Known rows, with every step that occurs:
X M N G E T: 11, -5, -13, 35, 2, -7, -4, 13, -2, 14, -7, 23, 10, -12, -12, 3, 8, 0, -12, -9, 3, 9, 20, -17, 23
N G D M X: -3, -8, 11, 17, -7, -15, -6, 8, 2, 2, 0, 3, 2, -6, -6, -9, -3, 0, -2, 0, -3, -21, 13, -8, -15
X M N G: 9, -4, 6, 28, -1, 0, -15, 6, 10, 7, 1, 8, 7, -1, -9, 0, 14, 16, -8, 9, 6, -9, -2, -17, 15
D G N M X: -9, -25, 0, -2, 5, -12, 16, 16, -9, -10, 11, 10, -4, 6, 11, 12, 3, -16, -3, 11, -8, 5, 5, 9, 6
X M D G: -17, -1, 1, -3, -21, 6, -11, -13, -1, -6, -1, 0, 2, -6, 5, -4, -12, -1, -1, 8, -5, -10, -9, -16, -14
G D: -1, 2, 6, 0, -4, 4, -3, 0, 6, 8, 9, -12, 3, 0, 1, -7, -7, 6, 7, -5, 12, -11, 0, 3, -8
G E T: 7, 3, -12, 2, -1, 0, 10, 0, -4, 11, -4, 6, 2, -6, -4, 5, -2, -7, 2, -18, 4, 14, 7, 1, 11
E G N M: -7, -6, 4, -14, 12, -3, 7, -5, -12, -5, 17, 23, 8, 11, 5, -5, -2, 2, 7, 3, -3, 8, -6, 3, 12
J M D: 6, 0, -1, -7, -2, 6, 1, 0, 7, 6, -6, -1, 0, -4, 11, 0, -7, 9, 6, -9, -8, -3, -8, -6, -9
J M D G E T: -2, -5, -22, 1, -9, 0, 14, 1, -15, 3, -19, 13, 3, -18, 10, 6, -18, -21, -6, -24, -18, 10, 22, -5, -9
C J M: 6, 18, -2, -9, 3, 10, 11, -7, 0, -7, -6, -15, 1, 12, 12, -9, -3, -2, 1, -4, 1, 3, -10, 7, -12
D M: 0, 8, 0, -13, -11, 5, -6, -13, 10, 2, 6, -7, -4, 5, -11, -8, 6, -3, -1, 0, -2, -8, -19, -11, -6
J M: 11, 8, -8, -5, 7, 10, 8, 1, 9, 7, 0, -5, -2, 5, 7, -2, 2, 4, -2, -8, -1, -3, -7, -1, -7
D G N: -6, -12, 1, -7, -5, 0, 1, -7, -1, -11, 11, -1, 1, 0, 9, 4, 3, -12, -6, 3, -6, 2, -6, 17, 0
X M J C: -2, 25, 3, -3, 11, 3, -10, -7, 9, -3, -8, -15, -11, 1, -5, -1, 1, 14, 4, 13, 10, -1, -1, 4, -1
G N M: 0, -6, 3, -11, 17, -4, 8, 4, 5, 3, 20, 6, -2, 17, 1, 2, 9, 2, 0, 2, 1, 10, -8, 5, 13
E T: 8, 4, -4, -1, -5, 7, 4, 0, -3, 0, 0, -2, 5, -1, 4, 0, 0, 0, 9, -11, 6, 7, 1, -2, 2
X M J: 0, 11, -2, 1, 3, -1, -6, -4, 6, -1, 1, -5, -2, 11, -5, -7, 6, 12, 3, 17, 15, 5, -7, -2, -9
J M D G: -4, -4, -6, -8, -11, 8, 2, -5, -2, -5, -8, -2, 0, -8, 14, 3, -12, -6, -3, -8, -14, -7, 1, -4, -17
J C: 4, 18, 10, -9, 6, 11, -6, -10, 9, 1, -3, -20, -10, -6, -1, 8, 0, 9, 6, -5, 3, -9, -8, 8, 10
D M N: 8, -7, -1, -4, -15, 7, -11, 0, 8, 3, 1, -2, -1, -4, -16, -1, 15, -3, 1, 5, 0, -7, -17, -12, 10
G N M X: 3, -21, 5, -1, 15, -14, 13, 21, 1, 0, 14, 12, -4, 10, 8, 9, 9, -1, 5, 10, -2, 9, -3, 7, 14
C J M D G N: -10, -7, 0, -14, -7, 0, 7, -10, -10, -21, -6, -2, 4, -2, 26, -5, -13, -18, -2, 1, -19, 8, -3, 17, -17
N G E: 7, 5, 3, 14, 8, -5, 0, -5, 5, 14, 0, 6, -1, -1, -13, 8, 5, 7, -13, -12, 1, 0, 6, 2, 12
D G E: -5, 1, -8, -2, -9, 3, 5, -9, -4, 4, -2, -2, -5, -6, -7, 10, -3, -15, -12, -8, -1, 1, 1, 6, 1
X M N: 7, -5, -1, 10, -6, 8, -11, 6, 10, 8, 4, 1, 4, -2, -4, -1, 11, 9, 1, 12, 10, -4, -16, -14, 14
G D M N: 1, -8, 0, 1, -15, 2, -12, 6, 8, 9, 6, -6, 3, -8, -13, -11, 4, -6, 3, 1, 5, -14, -4, -11, 0
C J M N G E: 15, 3, -5, 22, 11, -3, 7, 7, -4, 5, -16, 4, 5, -3, -3, 4, 7, -3, -17, -9, -4, 8, 11, 6, 13

Rows:
-7, 22, 5, -11, 2, -3, -12, -5, 6, -3, -7, -22, -12, -6, -14, -10, -6, 0, 6, 3, 6, -10, 12, 7, -15 -> G D M J C
-8, 10, 8, -14, 26, -8, 1, -3, -14, -14, 1, 9, -4, 4, 1, 4, -2, 6, 10, 9, -1, 14, 10, 20, 14 -> E G N M J C
-16, -15, 2, -5, -13, -2, -10, -10, 0, -9, 9, 10, 4, -6, 12, -5, -7, -7, -2, 11, -12, -2, -10, -4, -6 -> X M D G N
-10, 7, -1, -11, -14, 8, 6, -13, -12, -18, -16, -12, 2, -1, 19, -4, -17, -12, 0, -3, -12, 0, -3, 3, -24 -> C J M D G
-6, 1, 6, -3, -11, 4, -13, -8, 9, 5, 2, 2, 2, -1, 2, -8, -6, 13, 8, 7, 2, -7, -17, -18, -6 -> X M D
2, -5, 6, 31, 0, -4, -16, 12, 8, 11, 5, 5, 11, -5, -6, -9, 3, 14, -6, 4, 11, -16, 11, -15, 5 -> X M N G D
9, -6, -2, 17, -4, -7, -9, 1, 6, 14, -4, 12, -1, -10, -27, 5, 16, -3, -17, -6, -6, -3, 2, -11, 20 -> D M N G E
13, -8, -4, 5, 5, -1, 13, 15, 3, 4, -7, -1, -3, -2, 14, 6, 1, 2, 4, -1, -5, -4, -3, 2, -6 -> J M X
-6, 8, 7, 8, -5, -6, -11, -7, 7, 5, 7, -3, 4, 1, -13, -17, -2, 3, -7, -8, 0, -20, 9, -11, -16 -> N G D M
-1, 10, 6, -13, 31, -9, 4, 6, 2, -6, 5, -6, -15, 11, -3, 10, 8, 8, 3, 8, 3, 15, 10, 22, 15 -> G N M J C
-7, 6, 1, -10, -11, 2, -7, -6, 8, 7, 8, -9, 0, 0, -10, -17, -5, -4, 2, -5, 4, -17, -5, -10, -17 -> G D M
-17, -3, -8, 0, -17, 0, -7, -12, -2, 6, -6, 9, -1, -12, -4, 1, -14, -8, -8, 0, -6, -3, -2, -15, -5 -> X M D G E
-2, -9, 8, -9, 0, 0, -3, -12, -9, -9, 12, 17, 12, -2, 10, -6, -2, 1, 10, 3, -4, 3, -13, 13, 8 -> E G N
9, -11, 12, 26, -1, -3, -12, 13, 5, 9, 3, -2, 10, -8, -6, 1, 5, 13, -2, -3, 10, -12, 14, 1, 10 -> M N G D
-10, -7, 6, -8, -21, 6, -7, -12, -3, -8, -3, -6, -1, -8, 4, 7, -9, -2, 5, 0, -6, -7, -6, -1, -9 -> M D G
-2, -1, -18, 3, -10, 1, 11, -4, -14, 1, -8, 6, 2, -10, -2, 8, -6, -22, -8, -18, -3, 10, 16, 1, 2 -> D G E T
15, 5, 4, 19, 7, 3, 2, 5, -2, -6, -13, -5, 7, 4, 6, 0, 8, 4, -8, -2, -2, 2, 4, 4, 4 -> C J M N G
-12, -5, -15, -3, -7, -4, 13, 4, -19, 3, -8, 15, -1, -6, -5, 11, -14, -18, -3, -18, -7, 14, 23, -12, 3 -> N M D G E T
20, -7, -9, 6, 4, 10, 2, 13, 8, 8, -3, -1, 1, -4, 4, 6, 11, 4, -1, -3, 0, -1, -6, -2, 10 -> J M N
-6, 8, -1, -7, -6, -6, -8, -3, 4, -1, 2, -12, -3, 4, -12, -16, -2, -1, 5, 6, 10, -6, 5, 2, -24 -> G D M J
8, 3, 1, 1, 2, -1, 15, 7, -5, -9, -12, -9, -1, 6, 19, -1, -4, -5, 7, 4, -2, 2, -6, 8, -13 -> C J M X
1, -3, 0, -10, 22, -12, 9, 9, 1, -4, 14, 4, -6, 20, -3, 4, 12, 7, 3, 12, 8, 21, 4, 16, 7 -> G N M J
1, 9, 0, -7, 14, -3, 7, 6, 1, 0, 4, -6, -8, 21, -10, 4, 8, 11, 4, 8, 15, 12, 4, 2, -1 -> N M J
-14, -4, 3, -11, -8, 3, 2, -4, -6, -4, 1, 0, -4, 4, 0, 8, -9, -1, 0, 0, -5, -2, 1, -11, -6 -> N M D G
4, 20, 9, -7, 11, 4, -7, -5, 5, -6, -10, -22, -13, -2, -4, 9, 4, 13, 8, 6, 9, 2, 2, 19, 4 -> M J C
13, 3, -3, 3, 0, 11, 6, 6, -1, -5, -10, -11, 5, 3, 9, -1, 5, -3, 2, 1, 2, 6, -10, 6, 3 -> C J M N
2, -8, 4, 1, 8, -6, 13, 18, 0, 3, 4, 2, -7, 11, 0, 11, 5, 5, 7, 6, 5, 0, -2, -6, 6 -> N M X
-7, -4, 2, -12, 19, -11, 6, 0, -16, -12, 10, 20, 6, 15, 1, -3, 2, 4, 9, 13, 4, 19, 4, 14, 5 -> E G N M J
